What can hang from each mark
q_842: q_505 q_930
q_930: q_37 q_503 q_665
q_665: q_505 q_930
q_45: q_505 q_930
q_752: q_665
q_503: q_752 q_930
q_290: q_505 q_930
q_505: q_37

Every row comes from one small tree of marks. Brackets hold a mark, then the marks that hang from it, in the order of their numbers. Every link used is in the known rows. Which tree was each row made from?
Known rows
(q_290 q_505 q_930): .02,-.01,.06,.03,-.01,-.05,-.17,.33,-.03,-.01,.05,-.04,-.07,.02,.15,.12,.02,-.16,-.27,.27,-.04,-.05,.08,.10,-.18,.16,-.02,-.10
(q_930 q_37 (q_503 q_752) (q_665 q_505)): -.07,.11,-.12,-.02,.10,.01,.00,-.21,-.02,.00,.00,-.05,-.03,.01,.03,.00,-.03,.08,.23,-.40,.03,-.02,-.03,.22,.12,-.16,-.08,.06
(q_842 q_505 (q_930 q_37 (q_503 q_752))): -.02,.15,-.10,.09,-.23,.00,-.12,.03,.10,.00,-.07,.16,-.03,-.01,-.04,.04,.00,-.02,.24,-.38,-.01,-.01,-.02,-.15,.14,-.10,-.02,.15
(q_503 q_930): .01,-.11,.16,.03,-.01,-.02,.01,.28,-.13,.08,.04,-.03,.18,.02,.00,.03,.05,.09,-.06,.00,-.02,-.02,.04,-.15,-.13,.21,.00,.07
(q_290 (q_505 q_37) (q_930 q_503 q_665)): .05,.21,-.18,-.02,.00,-.02,-.17,.19,-.23,-.02,.00,.01,-.25,-.06,.26,.09,-.03,-.32,-.09,.23,.04,.00,.06,.09,.01,-.07,.06,-.10
(q_503 q_752 (q_930 q_665)): -.03,-.07,.21,-.05,.00,.01,.17,-.16,-.21,.07,.07,-.01,.29,.00,-.01,.01,.11,.06,.25,-.35,-.01,-.07,.01,-.17,-.13,.17,.00,.03
(q_665 q_505 q_930): -.01,-.16,.13,.12,-.02,-.03,-.12,.02,-.05,.01,.00,.00,.04,.02,-.28,.10,.01,.15,-.01,-.04,-.05,.00,.04,.24,-.13,.13,.01,.00
(q_842 q_505 (q_930 (q_503 q_752) q_665)): -.02,.22,-.07,.11,-.29,.01,-.07,-.08,.17,-.01,-.07,.14,-.02,-.01,-.15,.04,.07,-.03,.48,-.60,.05,-.02,.03,-.22,-.13,-.01,.06,.08
(q_665 (q_505 q_37) q_930): .04,-.16,.12,.09,-.02,.00,-.13,-.05,-.07,.00,-.01,.04,.02,-.05,-.22,.11,-.03,.01,-.12,.07,-.05,.04,.05,.22,.08,.03,.09,-.03
(q_505 q_37): .06,-.06,.05,.02,.00,.03,-.16,.23,.26,.02,.02,-.03,.04,-.04,.05,.05,-.02,-.09,-.24,.08,-.01,.08,.06,-.15,.08,.03,.07,-.06
(q_503 (q_752 (q_665 q_505)) q_930): -.05,-.19,.29,-.01,.00,-.03,.48,-.54,-.10,.05,.04,-.09,.24,-.04,-.05,.05,.13,.11,.11,.01,-.05,-.02,-.01,.08,-.13,.26,.01,.03
(q_290 q_505 (q_930 q_37 q_503)): -.01,.14,-.22,.00,.08,-.05,-.22,.36,-.25,-.02,.02,-.01,-.25,.03,.28,.08,-.07,-.18,-.21,.33,-.01,-.04,.02,.18,.06,-.08,-.11,.00
(q_665 q_505 (q_930 q_37 (q_503 q_752))): -.05,-.06,-.10,.04,.07,-.02,-.09,-.27,-.28,-.04,-.01,.03,-.05,.02,-.13,.06,-.03,.11,.15,-.01,-.05,-.03,-.01,.36,.14,-.11,-.06,.06
(q_503 (q_752 q_665) (q_930 q_37)): -.05,-.15,.21,-.07,.08,.00,.43,-.38,-.25,.07,.07,-.04,.25,.02,.14,-.01,.05,.05,.09,-.05,-.04,-.05,-.08,-.18,.13,.09,-.09,.07
(q_752 (q_665 q_930)): -.01,-.13,.09,.05,.00,-.02,.21,-.18,-.05,-.01,.03,-.03,.02,.04,-.12,.07,.04,.03,.10,.07,-.01,.02,-.02,-.16,-.16,.11,.00,-.06
(q_503 (q_930 q_665)): .00,-.03,.17,.01,.00,-.01,.07,.23,-.21,.10,.04,-.02,.20,.02,-.02,.00,.04,.07,.15,-.32,.02,-.03,.02,-.20,-.15,.16,-.01,.06
(q_290 q_930): .02,-.03,.03,.04,-.01,-.03,-.20,.30,-.04,.02,.04,.00,.00,.02,.06,.10,.02,-.07,-.37,.00,-.03,-.04,.08,-.12,-.15,.14,-.02,-.07
(q_930 q_503): -.01,.08,-.21,.04,.02,.00,-.21,.27,.19,-.02,.00,-.06,-.11,.03,.04,.03,.02,.04,.00,.11,.04,.03,.06,-.06,-.16,.03,-.01,.00
(q_45 q_930): .03,-.08,.05,-.07,.02,.02,-.10,.29,.46,-.03,-.02,.00,.05,.05,-.03,-.15,.01,.08,-.35,.11,.01,.03,-.03,-.12,-.12,.04,-.01,-.06
(q_45 q_505 q_930): .05,-.08,.13,-.16,.02,.03,.02,.30,.44,-.05,-.01,-.04,.06,.07,-.04,-.29,.02,.10,-.34,.48,.01,.00,-.04,-.14,-.15,.06,.03,-.11
(q_45 (q_930 q_37 q_503 (q_665 q_505))): -.02,.11,-.17,-.08,.09,.01,-.06,.17,.16,-.03,-.08,.01,-.11,.04,.01,-.19,-.10,.09,-.14,-.20,.06,.02,-.09,.15,.11,-.25,-.08,.04
(q_752 q_665): -.02,-.08,.08,.04,.01,-.01,.22,-.07,.30,.01,.03,-.13,.03,.02,.01,.04,.05,.03,-.03,.04,.02,.05,-.02,-.19,-.18,.14,-.02,-.05
(q_503 q_752 (q_930 q_37 (q_665 q_505))): -.05,-.11,.26,-.04,.06,-.02,.21,-.23,-.32,.10,.05,-.03,.28,.00,.00,-.01,.01,.13,.17,-.47,-.04,-.07,-.03,.11,.14,.04,-.07,.12
(q_842 q_505): .02,-.03,.13,.13,-.14,-.02,-.12,.30,.26,.03,-.04,-.01,.07,.00,-.12,.06,.04,.01,-.24,-.35,-.01,.01,.05,-.25,-.17,.13,.05,.02
(q_752 (q_665 (q_930 q_37))): -.03,-.13,.06,.05,.06,-.02,.21,-.14,-.16,.00,.03,-.01,.02,.05,-.04,.04,-.05,.04,.07,-.02,-.01,.01,-.09,-.15,.08,-.02,-.08,.00
(q_45 (q_505 q_37) (q_930 q_503)): .09,.08,-.13,-.20,.04,.06,-.05,.22,.33,-.08,-.07,.01,-.12,-.02,.08,-.31,-.03,-.06,-.33,.75,.05,.04,-.02,-.10,.06,-.14,.14,-.11
(q_45 (q_505 q_37) q_930): .11,-.06,.11,-.17,.03,.06,.02,.23,.42,-.05,-.02,.00,.03,-.01,.03,-.30,-.03,-.04,-.45,.60,.01,.03,-.02,-.16,.07,-.05,.13,-.14

Which tree is each row?
.00,-.02,.07,-.06,.09,.02,.00,.16,.25,.00,-.05,.00,.06,.06,-.04,-.17,-.10,.14,-.25,-.34,.01,.01,-.09,.09,.12,-.15,-.08,.03
(q_45 (q_930 q_37 (q_665 q_505)))
.02,.14,-.16,.03,.02,.02,-.11,.04,.10,.00,-.03,-.05,-.13,-.07,-.01,.04,-.04,-.02,.08,-.15,.05,.06,.04,.16,.01,-.10,.07,.00
(q_930 q_503 (q_665 (q_505 q_37)))
-.03,-.04,.15,-.01,.06,-.01,.06,.28,-.35,.12,.04,.02,.20,.04,.08,-.04,-.06,.07,.09,-.42,.00,-.03,-.04,-.19,.10,.01,-.10,.14
(q_503 (q_930 q_37 q_665))
.09,.05,.12,.14,-.32,.02,-.16,.24,.30,.03,-.07,.16,.05,-.07,-.12,.09,.00,-.12,-.02,-.29,-.02,.07,.04,-.28,.08,.03,.13,.05
(q_842 (q_505 q_37) q_930)
-.03,-.03,-.12,.11,-.01,-.03,-.19,.01,-.15,-.04,-.03,.00,-.12,.02,-.22,.09,.00,.12,.10,.09,.00,.00,.05,.31,-.13,.03,.01,.02
(q_665 q_505 (q_930 q_503))
-.04,-.03,-.16,.00,.07,-.01,-.14,-.13,-.30,-.03,.02,.07,-.04,.04,-.02,.02,-.03,.04,.19,.01,-.02,-.03,-.01,.03,.13,-.13,-.08,.04
(q_665 (q_930 q_37 (q_503 q_752)))
-.01,.02,-.09,-.01,.03,.03,.21,-.51,.21,-.06,-.02,-.10,-.09,-.09,.05,.05,.06,-.04,.06,.23,.01,.05,.02,.12,.01,.00,.07,-.07
(q_930 (q_503 (q_752 (q_665 (q_505 q_37)))))
-.02,.10,-.16,.01,-.09,.00,-.17,.03,.14,.00,.01,.10,-.03,.04,.05,.02,-.02,.04,.36,-.08,.00,.00,-.01,-.03,.15,-.11,-.09,.10
(q_842 (q_930 q_37 (q_503 q_752)))
.01,-.17,.28,-.02,.00,.01,.48,-.60,-.12,.04,.02,-.07,.22,-.09,.00,.06,.11,.01,.03,.10,-.06,.01,-.01,.06,.04,.19,.07,.01
(q_503 (q_752 (q_665 (q_505 q_37))) q_930)
.04,.15,-.09,.07,-.30,.03,-.15,-.08,.23,-.02,-.09,.17,-.05,-.09,-.06,.07,.05,-.15,.18,-.17,.00,.04,.05,-.20,.09,-.04,.15,.05
(q_842 (q_505 q_37) (q_930 (q_503 q_752)))
-.04,.04,-.14,-.03,.02,.02,.18,-.36,.21,-.05,.02,-.10,-.06,.00,.08,.03,.10,.00,.18,.16,.03,.01,.01,-.09,-.17,.05,.00,-.06
(q_930 (q_503 (q_752 q_665)))
-.04,-.16,.24,-.04,.01,.00,.43,-.42,-.12,.05,.06,-.07,.25,-.01,.03,.02,.14,.05,.14,.04,-.04,-.02,-.01,-.19,-.13,.24,-.01,.01
(q_503 (q_752 q_665) q_930)
.00,.13,-.18,.01,.00,-.05,-.23,.32,-.12,-.03,.03,-.03,-.23,.01,.20,.12,.02,-.19,-.15,.42,.00,-.03,.07,.17,-.19,.07,-.02,-.07
(q_290 q_505 (q_930 q_503))
.02,-.06,-.09,.03,.00,.02,-.10,-.37,-.16,-.05,-.03,.05,-.07,-.08,-.16,.10,.01,-.02,.09,.19,-.03,.02,.06,.31,.10,-.04,.11,-.04
(q_665 (q_505 q_37) (q_930 (q_503 q_752)))
-.04,-.19,.19,.04,.01,-.02,.31,-.64,.03,-.04,.04,-.07,.12,.00,-.20,.09,.10,.10,.16,.00,-.05,.00,-.01,.14,-.13,.14,.01,-.07
(q_503 (q_752 (q_665 q_505 q_930)))
-.02,-.02,-.13,.01,.00,.01,-.14,-.16,-.17,-.05,.02,.05,-.03,.03,-.11,.06,.05,.05,.24,.12,-.01,-.02,.04,.01,-.12,.02,.01,-.03
(q_665 (q_930 (q_503 q_752)))
.02,.18,-.14,.09,-.16,.02,-.15,.07,.18,.01,-.04,.08,-.13,-.06,-.09,.06,-.03,-.01,.38,-.22,.06,.07,.03,.11,.03,-.07,.07,.06
(q_842 (q_930 q_503 (q_665 (q_505 q_37))))
.00,.08,-.22,-.10,.10,.03,-.16,.33,.22,-.03,-.06,.02,-.11,.06,.13,-.18,-.09,.07,-.30,.15,.03,.03,-.06,-.05,.13,-.21,-.09,.03
(q_45 (q_930 q_37 q_503))
.02,.05,-.16,-.18,.11,.04,-.05,.33,.22,-.07,-.05,-.01,-.09,.07,.11,-.33,-.09,.07,-.29,.53,.03,-.01,-.09,-.06,.10,-.20,-.03,-.03
(q_45 q_505 (q_930 q_37 q_503))
-.02,-.16,.10,.10,.05,-.03,-.12,.06,-.19,.02,.01,.02,.04,.03,-.20,.07,-.08,.14,-.06,-.15,-.04,.00,-.02,.26,.12,-.03,-.07,.06
(q_665 q_505 (q_930 q_37))
.05,.10,-.15,-.06,.01,-.01,-.15,-.06,-.12,-.05,.02,.00,-.19,-.08,.28,.12,.04,-.32,-.18,.52,-.04,-.02,.09,.18,.05,-.01,.07,-.13
(q_290 (q_505 q_37) (q_930 (q_503 q_752)))
.08,.14,-.13,-.21,.04,.08,.01,.17,.23,-.06,-.05,.01,-.12,-.02,.07,-.33,-.04,-.07,-.15,.44,.08,.04,-.04,-.16,.04,-.19,.12,-.11
(q_45 (q_505 q_37) (q_930 q_503 q_665))
-.03,-.16,.14,.10,.00,-.04,.25,-.30,-.02,-.01,.02,-.07,.01,.01,-.22,.08,.03,.10,.08,.03,-.02,.03,-.02,.12,-.16,.14,.01,-.03
(q_752 (q_665 q_505 q_930))
.02,.15,-.14,-.20,.12,.04,.03,.28,.12,-.06,-.05,.01,-.09,.07,.09,-.38,-.11,.06,-.10,.21,.07,-.02,-.11,-.12,.09,-.25,-.04,-.02
(q_45 q_505 (q_930 q_37 q_503 q_665))
.01,-.15,.13,.07,-.01,.00,.24,-.36,-.04,-.01,-.01,-.02,-.02,-.06,-.16,.09,.00,-.02,-.03,.14,-.02,.06,-.02,.10,.04,.04,.07,-.06
(q_752 (q_665 (q_505 q_37) q_930))
-.04,-.07,.21,-.06,.07,.00,.18,-.12,-.35,.10,.08,.01,.30,.02,.08,-.03,.02,.07,.21,-.44,-.02,-.07,-.04,-.16,.13,.03,-.09,.10
(q_503 q_752 (q_930 q_37 q_665))
.00,.05,.00,-.01,.08,-.04,-.12,.29,-.27,.05,.05,.04,.00,.04,.14,.03,-.09,-.08,-.22,-.41,.01,-.07,-.01,-.15,.09,-.06,-.11,-.01
(q_290 (q_930 q_37 q_665))
-.05,-.15,.13,.08,.06,-.03,.25,-.27,-.14,.00,.01,-.03,.01,.03,-.14,.05,-.05,.11,.02,-.04,-.03,.02,-.08,.14,.07,-.01,-.06,.02
(q_752 (q_665 q_505 (q_930 q_37)))
-.01,.22,-.19,-.02,.08,-.05,-.17,.31,-.34,-.01,.02,.00,-.23,.04,.28,.05,-.09,-.19,-.02,.01,.03,-.06,-.01,.13,.05,-.14,-.11,.00
(q_290 q_505 (q_930 q_37 q_503 q_665))
.05,.27,-.13,.13,-.30,.02,-.14,.19,.10,.01,-.11,.17,-.12,-.09,-.07,.06,-.03,-.15,.27,-.45,.07,.05,.02,-.27,.06,-.11,.14,.08
(q_842 (q_505 q_37) (q_930 q_503 q_665))
.00,.10,-.17,-.06,.09,-.04,-.15,.04,-.24,-.04,.05,-.01,-.15,.02,.28,.07,-.01,-.19,-.12,.31,-.04,-.09,.02,.21,.09,-.07,-.09,-.03
(q_290 q_505 (q_930 q_37 (q_503 q_752)))
-.01,.10,-.10,-.01,.03,.03,-.01,-.32,.10,-.01,-.01,-.05,-.05,-.08,.00,.04,.02,-.03,.20,-.19,.04,.02,.04,.19,.03,-.08,.09,-.04
(q_930 (q_503 q_752) (q_665 (q_505 q_37)))
-.03,-.07,.21,.03,-.01,-.02,.11,.13,-.20,.09,.02,-.05,.19,-.01,-.12,.02,.04,.14,.10,-.35,.01,-.03,.02,.05,-.15,.17,.00,.09
(q_503 (q_930 (q_665 q_505)))
-.03,.04,-.19,-.04,.10,.00,-.12,-.03,.05,-.01,.01,-.02,-.04,.03,.15,-.01,-.02,.02,.05,-.02,.00,-.01,-.01,-.01,.14,-.12,-.09,.03
(q_930 q_37 (q_503 q_752))
